Each row was made from one small tree. The marks that hang from a mark follow it in brackets, in the order of their numbers. Every link used is in the known rows. Write each row's tree.
Known rows
K_350{K_177}: [-1.14 -0.90 -0.34 -0.33  0.43  0.82 -0.40  0.32  1.60  0.09 -0.79  0.20
  0.18 -1.06 -0.55  0.12  0.34 -0.81  0.44  0.30  0.63 -3.41  0.79  0.31
  0.50 -0.44  0.98 -1.45  1.19 -0.05]
K_926{K_837{K_516{K_910{K_365}}}}: [ 0.95  3.98 -2.76 -0.86  0.18  1.76 -1.68  0.63  0.95 -2.59 -0.17  0.16
 -0.78 -1.27 -1.47 -1.38 -1.33  1.13 -0.93  1.56 -1.54  0.03 -0.87  1.52
  0.18  2.12 -5.09  0.54  0.56  0.67]
K_177{K_350{K_132 K_348{K_128} K_926}}: [-2.57 -1.22 -2.11 -0.93  4.22  2.14 -0.72 -0.56  3.87 -1.93 -0.98  0.22
 -0.58 -1.53  0.48 -0.37  2.57 -1.66  0.08  0.80  0.23  2.07  2.04  1.80
  0.51 -1.88  1.52 -0.81  1.69 -4.03]
K_777{K_128{K_348{K_34{K_365} K_350}}}: [ 2.02  0.04 -3.49  2.37  1.10 -5.49 -0.41 -1.38  0.91 -0.40 -3.01 -0.06
  2.11  0.95  1.47 -0.74 -2.05  3.36 -0.91  1.08 -0.68 -1.07 -2.01  1.55
 -0.05  3.63 -3.55 -0.79 -1.58  0.14]
K_926{K_837}: [-0.87  0.63 -0.15 -0.55  0.10  0.52 -0.19  0.11 -0.25 -0.27  0.07 -0.39
 -0.07 -0.44  0.23 -0.20 -0.70 -0.44  0.18  2.02 -2.17 -0.35 -1.18 -0.06
  0.68  0.44 -0.63  0.47 -0.32  0.55]
K_177{K_350}: [-0.81  0.26 -0.45 -0.75  1.32  0.38  0.82 -0.73 -0.03 -1.46 -0.78 -0.66
  1.51  0.96  0.97  0.15  1.35  0.25 -0.50  1.38 -1.24  0.22  0.33 -0.05
  0.17  0.06  0.88  0.42  0.43 -0.59]
K_477{K_837{K_516{K_910{K_93{K_34{K_365 K_813}}}}}}: [ 0.54  2.80 -2.46  0.40 -2.80 -2.53 -1.94  1.79  1.89 -3.34 -0.48 -0.87
 -0.78  1.78  0.89  0.47 -0.06  0.54 -2.33 -1.20 -0.03 -0.11 -0.51  4.67
 -0.36  1.87 -5.01  1.14  1.45 -6.39]
K_777{K_128{K_348{K_350{K_926}}}}: [ 2.95  0.38 -2.62  0.36  1.62 -0.60 -0.16 -0.71  1.84  0.85 -1.21  1.91
  1.41 -0.08  0.00 -0.48 -0.23  2.85  0.13  0.80 -0.64 -3.46 -0.02  0.39
 -0.22  1.00 -4.22 -1.26 -1.27  0.55]
K_365{K_910{K_93{K_34}}}: [ 1.19  0.22 -0.19 -0.01 -2.49 -1.98  1.26  0.33  1.67 -1.22  1.11 -0.22
 -0.34  3.59  1.10 -0.85 -1.52  0.24 -1.93  2.35 -0.08  1.32  0.07  3.04
 -0.35 -0.25 -5.03 -0.60  0.54 -0.41]
K_132{K_350{K_348 K_926{K_837}}}: [-0.41  1.09  0.20 -0.89  2.70  2.78  0.41 -0.99  2.49  2.32  0.85 -0.09
 -1.41 -1.70 -0.01  0.24  0.70 -0.73  1.08  2.59 -1.17 -1.48  1.25  1.11
  0.03 -1.37 -1.12  2.23  0.34 -0.10]
K_128{K_348{K_34} K_777}: [ 0.75  0.29  1.24  3.18  1.15 -4.76  0.07 -0.03 -0.27 -1.08 -1.05  1.64
  0.25  2.66 -0.31 -0.20 -2.03 -0.78  0.06  0.67 -0.83  0.55  2.92  0.39
  0.78  2.32 -2.38  0.28 -1.79  2.92]
K_93{K_34{K_365}}: [-0.24 -1.14 -1.40  0.53 -3.16 -1.35 -0.48 -0.03  0.51 -1.54 -0.24  0.37
 -0.05  0.34  0.64  0.64 -0.23  0.11 -0.69  0.94 -0.53  0.79 -2.08  4.65
 -0.59  2.85 -1.56  0.61  1.60 -0.53]
K_516{K_837 K_910{K_93}}: [-0.19  1.66  0.77  0.28  0.97 -0.39  0.38 -1.41  1.81 -3.34  0.32  0.41
 -1.40  3.55 -0.97 -2.32  0.13  1.93  0.33 -2.50 -2.80 -1.43 -0.46  1.15
 -1.23  0.81 -3.39 -0.33 -0.81 -0.48]
K_128{K_348{K_34}}: [-0.16  0.54 -2.50  2.21  1.33 -4.88 -0.07 -0.71 -0.39 -0.43 -0.69  0.68
  0.37  0.45  0.01 -0.79 -1.29 -0.51 -0.39  0.65  0.13  0.21  0.07  0.92
  0.34  1.81 -2.87 -0.45 -1.28  1.93]
K_350{K_348 K_926}: [-0.41 -0.12 -0.48 -1.19  2.66  1.94 -1.07  0.48  3.08  0.36  0.65  1.11
 -0.91 -2.27 -0.64 -0.39  1.90 -1.42  0.66 -0.23  1.29 -0.82  1.39  0.88
  0.10 -1.31  0.11 -1.87  0.69 -1.45]
K_477{K_837{K_516}}: [ 0.95  2.49 -1.62 -0.18  0.90 -0.21 -1.24  2.05 -0.24 -0.44 -0.16 -0.12
  0.33 -0.91 -1.03  0.59  0.18  0.09 -1.10 -2.56 -0.38 -0.29  0.25  0.92
 -0.26 -0.26 -1.44  0.37  0.20 -5.46]
K_837{K_516}: [ 1.45  2.49 -3.10  0.32  0.05 -0.28 -1.01  1.30  0.13 -0.97 -0.72  0.30
 -0.14 -0.20 -1.60 -0.17 -0.48 -0.28 -0.06 -0.92  0.24  0.46  0.42  0.40
 -0.06  0.17 -1.14  0.69 -0.32 -0.14]
K_910{K_365}: [ 0.60  1.48 -0.14 -0.23 -0.74  3.32 -0.78  0.00  1.19 -1.10  0.58 -0.06
 -0.37 -0.84  0.89 -0.54 -0.10  0.57 -0.01  1.52 -0.78  0.94  0.02  0.64
  0.83  1.34 -0.90 -0.27  1.72 -0.16]
K_837{K_516{K_910{K_93{K_34} K_365}}}: [ 1.85  4.83 -3.17 -0.62 -1.44  0.51 -1.63  0.99  2.37 -3.34  0.94  0.84
 -1.23  2.34 -1.13 -1.67 -0.92  2.45 -1.03  1.45 -0.49  2.10  0.38  4.27
  0.13  1.47 -6.70  0.74  1.75  0.06]
K_132{K_350{K_177 K_348{K_128} K_926{K_837}}}: [-2.83 -0.20 -0.57  0.06  3.76  2.73  0.31 -1.22  3.53  2.58  0.00 -1.58
 -1.63 -1.99 -0.10 -0.08  0.39 -1.34  1.11  2.59 -0.70 -4.23  2.04  2.19
  0.38 -2.05 -0.39  0.59  0.87 -1.18]
K_477{K_837{K_516{K_910}}}: [ 0.87  2.46 -1.38 -0.84  1.28 -1.18 -1.07  1.39  0.04 -1.02 -0.23  0.33
 -0.06 -0.89 -1.83 -0.05  0.28  1.50 -2.04 -3.27  0.68 -1.00  0.18  1.54
 -1.34  0.04 -4.38  0.14 -0.16 -5.04]
K_348{K_34{K_93 K_813} K_128 K_350}: [-0.22 -1.26 -2.06  5.88  1.29 -6.69 -0.83 -2.16  0.27 -1.22 -2.94 -4.54
  1.29  3.15  5.07 -0.30 -2.10 -1.39 -1.54  1.03  1.56  0.02 -1.32  3.32
 -0.23 -1.51  1.17 -0.05 -1.34 -4.12]
K_177{K_350{K_132 K_348{K_34 K_128} K_926}}: [-3.54 -1.39 -2.51  0.18  5.83 -1.75 -1.00 -1.18  3.36 -2.04 -1.37 -0.15
 -0.03 -1.34  1.27 -0.68  2.19 -1.57 -0.30  0.95  0.69  2.40  2.10  3.13
  0.45 -1.67  1.29 -0.95  0.98 -4.16]
K_128{K_348{K_34 K_350{K_132 K_177 K_926}} K_777}: [ 2.11 -0.94 -0.68  3.44  3.77 -2.93 -1.21  0.08  2.92 -1.54 -1.99  4.80
  0.48 -1.17 -0.80 -0.42 -0.79 -3.04  0.70  1.58  1.41 -2.97  3.63  2.37
  1.26  1.25 -2.01 -1.75  0.16  0.91]
K_350{K_177 K_348{K_128}}: [-2.87 -1.67 -0.97  0.04  2.51  0.40 -0.91 -0.01  2.78  0.54 -1.28 -1.96
 -0.73 -1.52 -0.39 -0.51 -0.48 -1.21  0.39 -0.27  1.02 -0.67  1.74  1.69
  0.56 -1.74  1.97 -2.87  0.75 -2.40]
K_926{K_837{K_516}}: [ 0.60  2.97 -3.05 -0.46  0.15  0.25 -1.17  1.27 -0.21 -1.20 -0.42 -0.16
 -0.16 -0.47 -1.32 -0.33 -1.31 -0.71  0.06  1.24 -1.89  0.04 -0.70  0.36
  0.65  0.72 -1.72  1.08 -0.57  0.44]
K_516{K_910}: [-0.10 -0.01  0.30 -0.61  0.54 -1.12  0.27 -0.86  0.46 -0.77  0.00  0.37
 -0.32 -0.05 -0.96 -0.86  0.14  1.50 -1.36 -0.73  1.23 -0.78 -0.25  0.82
 -1.54  0.61 -3.40 -0.39 -0.45  0.44]
K_926{K_837{K_516{K_910}}}: [ 0.54  2.91 -2.74 -0.91  0.65 -0.66 -1.01  0.62  0.12 -1.78 -0.51  0.24
 -0.48 -0.36 -2.11 -0.97 -1.03  0.77 -0.85  0.51 -0.93 -0.63 -0.95  1.03
 -0.47  1.08 -4.58  0.84 -0.81  0.67]
K_365{K_910{K_93}}: [ 1.30  0.95  0.21  0.31 -0.96 -0.89  1.50  0.21  1.93 -1.20  0.60 -1.22
 -0.23  3.33  1.05 -1.12 -1.16 -0.02 -1.64  1.80  0.33 -0.03  0.22 -0.28
  0.25 -0.24 -3.66 -1.04 -0.04 -0.40]

Which tree is each row?
[ 0.48  2.89 -0.35 -0.53 -2.61  1.97 -0.82  0.56  2.17 -1.92  2.13  0.39
 -0.90  3.04  1.62 -0.80 -0.54  1.60  0.04  3.72 -2.16  3.04  0.00  3.72
  1.78  0.85 -3.14  0.48  2.91 -0.33]  K_910{K_93{K_34} K_365}
[-0.16  2.23 -2.13  0.08  2.01  2.88  0.07 -0.05  2.63  1.39 -0.08  0.71
 -0.83 -1.68 -1.44  0.57  0.68 -1.42  1.04  2.28 -0.87 -6.45  1.40  1.25
  0.23 -0.88 -2.05  2.34  0.91  0.75]  K_132{K_350{K_177 K_926{K_837{K_516}}}}
[ 4.35  0.62  0.92  2.88  0.46 -1.12  0.49  0.10 -0.47 -0.47 -1.24  2.37
  0.92  1.31 -0.58 -0.37 -2.31 -0.75  0.28  1.37 -0.50  0.01  2.46 -0.20
  0.47  2.23 -2.35 -0.25 -1.32  2.18]  K_128{K_348{K_350} K_777}
[ 1.05  4.56 -3.14 -0.51 -2.84  0.60 -2.26  1.09  2.30 -3.75  0.34 -0.41
 -1.33  1.71  0.86 -1.08 -1.74  0.51 -0.74  3.37 -2.23  1.42  0.04  4.26
  0.92  1.56 -5.86  1.54  1.60 -0.12]  K_926{K_837{K_516{K_910{K_93{K_34{K_813}} K_365}}}}
[ 2.93 -0.06 -0.36  5.86  0.08 -5.28 -0.23 -0.97  0.59 -3.01 -3.18  0.49
  1.06  4.32  1.43  0.21 -2.20 -1.41 -0.51  1.85  0.29 -0.36 -1.01  1.53
  0.81  4.26 -2.18  0.07 -1.25  0.74]  K_128{K_348{K_34{K_93 K_365} K_350} K_777}
[ 0.76  0.48 -0.65  1.20 -2.51 -1.02  1.18  0.26  2.57 -2.88 -0.41 -1.77
 -0.40  2.84  1.77 -0.31 -0.83 -0.45 -1.80  1.85  0.41 -0.81 -1.79  0.15
  0.50  3.02 -3.40 -0.75  0.69 -1.02]  K_34{K_365{K_910{K_93}}}
[-3.58 -2.97  0.52  1.47  5.57 -1.50 -2.29  0.49  5.54 -1.20 -1.73  1.61
 -1.53 -1.72 -0.66 -0.42  0.51 -3.14  0.97 -0.23  2.03 -0.76  5.03  3.44
  1.11 -2.10  1.76 -2.58  1.35 -3.12]  K_350{K_132 K_177 K_348{K_34 K_128{K_777}} K_926}
[ 1.17  5.09 -1.52 -0.92  0.64  1.25 -1.55  1.55  1.85 -2.53  0.97 -0.09
 -0.70  1.04 -0.66 -0.89  0.30  2.29 -1.73 -0.97 -0.60  0.34  0.26  1.56
  0.33  0.82 -5.48  0.24  1.51 -5.23]  K_477{K_837{K_516{K_910{K_93 K_365}}}}
[-2.07 -0.84 -1.67 -0.88  4.00 -1.86 -1.03 -0.79  2.38 -2.25 -2.12  0.14
  0.60 -1.02  1.22 -0.38  0.84 -1.06 -0.17  1.26  0.30  5.35  1.03  2.04
  0.67 -1.11  2.02 -0.31  1.17 -2.70]  K_177{K_350{K_132 K_348{K_34}}}
[ 0.38  3.83 -2.85 -1.12 -0.74 -1.77 -1.07  1.09  0.96 -2.50  0.65  0.57
 -0.82  2.39 -1.49 -1.19 -1.46  1.44 -0.68  2.35 -2.00  0.96 -0.91  3.65
  0.18  0.66 -6.24  1.41  0.08  0.61]  K_926{K_837{K_516{K_910{K_93{K_34}}}}}
[ 1.01 -0.97 -4.94  3.35  1.50 -4.06 -1.41 -0.92  2.23 -2.31 -3.34  2.12
  0.66 -2.62  0.57 -0.52 -1.57 -2.40 -0.33  1.77  1.90 -1.00 -1.43  2.82
  1.01  3.68 -1.85 -1.71  1.02 -0.47]  K_128{K_348{K_34{K_365} K_350{K_132 K_177}}}
[ 0.55 -2.26  0.58  2.69  3.59  1.00 -0.82  0.00  3.31 -0.77 -1.48  2.27
 -0.18 -1.24 -0.20 -0.22 -0.03 -2.25  0.56  0.69  1.37 -3.43  3.80  2.39
  0.65 -1.31  0.75 -1.67  1.03 -2.79]  K_348{K_128{K_777} K_350{K_132 K_177 K_926}}
[ 0.42 -1.48 -2.23  1.88  3.73 -3.77 -1.68 -0.73  1.72 -0.59 -2.60  1.61
  1.20 -2.93  0.96 -0.70 -1.21 -1.52 -0.25  1.19  2.36 -0.27  0.09  3.12
  0.49 -1.04  1.00 -1.67  1.03 -2.12]  K_348{K_34 K_350{K_132 K_177}}
[-0.09  0.07 -2.17  0.71  1.28 -4.86 -0.26 -0.94  0.78  0.30 -1.70  0.12
  0.89  1.85  0.32 -0.68 -1.70  3.55 -0.35  0.22 -1.33 -0.46  0.12  0.47
  0.06  1.62 -3.48 -0.58 -1.88  1.47]  K_777{K_128{K_348{K_34}}}
[ 1.30  3.51 -2.99 -0.62 -0.97 -2.22 -0.99  1.02  1.37 -2.40  0.50  1.00
 -0.82  2.98 -1.82 -1.09 -0.85  2.01 -1.03  0.34  0.27  1.25  0.35  3.81
 -0.64  0.18 -5.93  0.98  0.30 -0.04]  K_837{K_516{K_910{K_93{K_34}}}}
[-3.31 -2.93  0.82  1.67  4.27 -2.70 -2.08  0.26  4.02 -1.45 -2.62  0.08
 -1.22 -0.69 -0.19 -0.55 -1.71 -2.18  0.61 -0.23  1.36  2.57  4.39  3.01
  1.23 -1.88  2.55 -2.05  0.95 -2.74]  K_350{K_132 K_177 K_348{K_34 K_128{K_777}}}
[ 3.03 -0.98 -3.49  3.36 -0.94 -6.35  0.02 -1.49  2.01 -1.27 -3.96 -1.55
  2.02  0.81  3.46 -0.61 -3.09  1.49 -2.42  1.36  0.52 -1.78 -1.06  1.80
 -0.66  3.71 -4.83 -1.53 -1.60 -0.75]  K_777{K_128{K_348{K_34{K_365{K_910} K_813} K_350}}}
[ 0.46  2.51 -0.46  0.28 -4.21  1.80 -1.62  0.61  2.88 -2.48  1.19 -0.65
 -1.13  2.90  3.55 -0.34 -0.71  0.13  0.23  3.79 -1.77  2.89  1.00  3.75
  2.02  0.57 -1.85  0.90  3.26 -0.97]  K_910{K_93{K_34{K_813}} K_365}
[ 1.43  0.23 -4.46  3.04  2.65 -2.80 -1.35 -1.19  2.16 -2.17 -1.77  2.49
 -0.07  0.08  0.81 -0.71 -0.53 -2.61  0.03  2.97  0.40 -0.74 -2.50  2.43
  0.94  0.78 -3.48 -0.36 -0.24 -0.34]  K_128{K_348{K_34{K_93} K_350{K_132 K_926{K_837}}}}
[ 2.04  0.12 -4.13  2.69  3.50 -3.59 -1.04 -0.96  1.60 -0.91 -1.18  3.59
  0.34 -2.62  0.02 -1.16 -0.31 -2.05 -0.01  1.30  1.87 -0.24  0.03  2.70
  0.27  1.07 -3.25 -1.11 -0.16 -0.18]  K_128{K_348{K_34 K_350{K_132 K_926}}}
[-2.54 -1.14 -1.10 -0.16  5.18 -1.57 -1.78  0.23  4.34  0.24 -0.47  1.02
  0.02 -3.00 -0.30 -0.60  1.56 -2.18  0.80  0.00  2.30 -3.76  1.93  2.63
  0.64 -1.66  1.08 -3.49  1.05 -1.47]  K_350{K_177 K_348{K_34} K_926}
[-0.43  0.74 -0.23  0.79 -1.70 -1.64  0.08 -1.25  2.28 -4.57  0.05  0.64
 -1.50  3.74 -0.43 -1.70 -0.09  1.96 -0.21 -1.74 -3.18 -0.75 -2.10  4.77
 -1.55  3.21 -4.80  0.21  0.46 -0.99]  K_516{K_837 K_910{K_93{K_34{K_365}}}}
[-2.43 -1.35  0.97  2.97  3.98 -3.76 -0.98 -0.10  3.23 -1.46 -0.85 -1.11
 -0.65  0.55  0.96 -0.28  0.31 -1.41 -0.13 -0.37  1.04 -0.76  2.34  2.85
  0.35  1.38  0.36 -1.61 -0.52 -2.63]  K_350{K_348{K_34{K_365} K_128{K_777}} K_926}
[-3.69 -0.34 -0.96  1.23  5.55 -1.30  0.24 -1.67  3.22  2.61 -0.25 -1.99
 -0.95 -1.81  0.69 -0.29 -0.16 -1.33  0.60  2.70 -0.32 -3.83  1.96  3.37
  0.25 -2.02 -0.46  0.44  0.34 -1.45]  K_132{K_350{K_177 K_348{K_34 K_128} K_926{K_837}}}
[ 0.00 -0.21 -2.22  1.50 -0.17 -4.97 -1.00 -0.74  1.32 -0.06 -2.42 -0.85
  0.82  1.83  2.03 -0.20 -1.71  2.22 -0.39  0.24 -1.05 -0.66  1.04  0.51
  0.19  1.37 -2.64 -0.16 -1.78  0.74]  K_777{K_128{K_348{K_34{K_813}}}}
[ 0.24  3.58 -3.64 -0.48 -1.97 -1.71 -1.21  1.10  1.60 -3.54  0.02  0.05
 -1.02  2.35 -0.99 -0.83 -1.24  1.17 -0.97  2.47 -1.90  0.34 -2.40  3.98
  0.34  3.02 -6.22  1.49  0.65  0.21]  K_926{K_837{K_516{K_910{K_93{K_34{K_365}}}}}}
[-1.66  1.64 -4.48 -1.38  5.40 -0.53 -2.23  0.44  3.73 -3.18 -1.75  1.50
  0.09 -2.24 -0.08 -0.70  1.79 -2.23  0.22  2.13 -0.76  2.28  1.04  2.57
  1.10 -0.77 -0.11  0.01  1.14 -2.72]  K_177{K_350{K_132 K_348{K_34} K_926{K_837{K_516}}}}
[-0.41  1.13 -1.06  0.44 -3.08 -1.39 -0.27  0.55  1.74 -2.27  0.82 -0.19
 -0.71  3.85  1.41  0.09 -0.15  0.66 -0.20  2.56 -1.41  1.48 -1.60  3.52
  1.14  1.96 -2.09  0.82  1.77 -0.74]  K_910{K_93{K_34{K_365}}}
[ 1.37 -0.19 -0.26  0.79 -3.95 -2.24  0.80  0.50  2.22 -1.74  0.36 -1.15
 -0.40  3.54  2.82 -0.45 -1.66 -1.14 -1.84  2.38  0.11  0.90  0.96  3.09
 -0.08 -0.49 -3.93 -0.28  0.72 -1.01]  K_365{K_910{K_93{K_34{K_813}}}}
[-3.15 -2.20  0.70 -0.40  3.72  3.32 -2.27  1.12  5.72 -1.30 -1.16  1.71
 -2.26 -2.33 -1.38 -0.10  0.33 -3.61  1.57  1.43 -0.41 -1.64  4.14  2.06
  1.97 -1.68  1.30 -1.96  1.77 -2.37]  K_350{K_132 K_177 K_348{K_128{K_777}} K_926{K_837}}
[-2.57 -1.05  1.20  2.20  3.23 -4.21 -0.22 -0.93  1.19 -1.92 -2.52 -3.35
  1.20  2.46  3.41 -0.03 -0.46 -1.35 -0.47  1.07 -0.77  2.99  4.25  1.97
  0.62 -1.04  2.99 -0.10 -0.75 -2.93]  K_177{K_350{K_348{K_34{K_813} K_128{K_777}}}}
[-2.26 -0.65 -1.85 -0.81  4.53 -0.97 -2.60  0.32  4.02 -1.00 -0.36  2.18
 -1.44 -3.60 -0.01 -0.83  0.80 -2.57  0.89  1.48  0.31  1.81  0.50  2.70
  1.07 -1.19 -0.24 -1.00  0.92 -2.17]  K_350{K_132 K_348{K_34} K_926{K_837}}
[ 0.89 -1.42  1.78  3.17  2.57 -1.18  0.22 -0.26  0.69  0.16 -1.76 -0.84
  1.23  0.83  0.43 -0.28 -2.04 -0.52 -0.07  0.79  0.31 -2.59  2.98  1.62
  0.34 -0.63  1.15 -1.53 -0.37 -1.50]  K_348{K_128{K_777} K_350{K_177}}
[ 1.08  3.41 -3.56  0.13 -2.14 -2.38 -1.08  0.97  1.98 -3.62 -0.21  0.42
 -1.05  2.88 -1.32 -0.81 -0.66  1.75 -1.40  0.45  0.28  0.75 -1.16  4.21
 -0.31  2.67 -5.84  1.06  0.81 -0.48]  K_837{K_516{K_910{K_93{K_34{K_365}}}}}
[ 0.73 -1.43  1.44  6.83  1.17 -6.69 -0.60 -1.52  0.26 -1.77 -3.34 -3.69
  1.17  5.07  4.73  0.09 -2.71 -1.57 -1.02  0.90  0.84  0.33  1.33  2.91
  0.23 -1.09  1.63  0.41 -1.66 -3.23]  K_348{K_34{K_93 K_813} K_128{K_777} K_350}
[ 0.81  3.25 -1.60 -1.06 -0.13 -2.23 -1.18  1.77  0.80 -1.72  0.94  0.60
 -0.48  1.94 -1.33 -0.34 -0.15  2.28 -1.99 -1.51 -0.35  0.57  0.17  4.28
 -0.81 -0.32 -5.91  0.73  0.69 -5.12]  K_477{K_837{K_516{K_910{K_93{K_34}}}}}
[ 3.40  1.87 -5.53 -0.61  1.95 -0.30 -1.78 -0.07  3.06 -1.45 -2.15  3.27
  0.09 -1.25 -2.21 -1.56 -1.07  2.86 -0.47  1.05 -0.83 -2.06 -0.30  1.55
 -0.52  1.57 -7.61 -0.38 -1.00  0.32]  K_777{K_128{K_348{K_350{K_132 K_926{K_837{K_516{K_910}}}}}}}
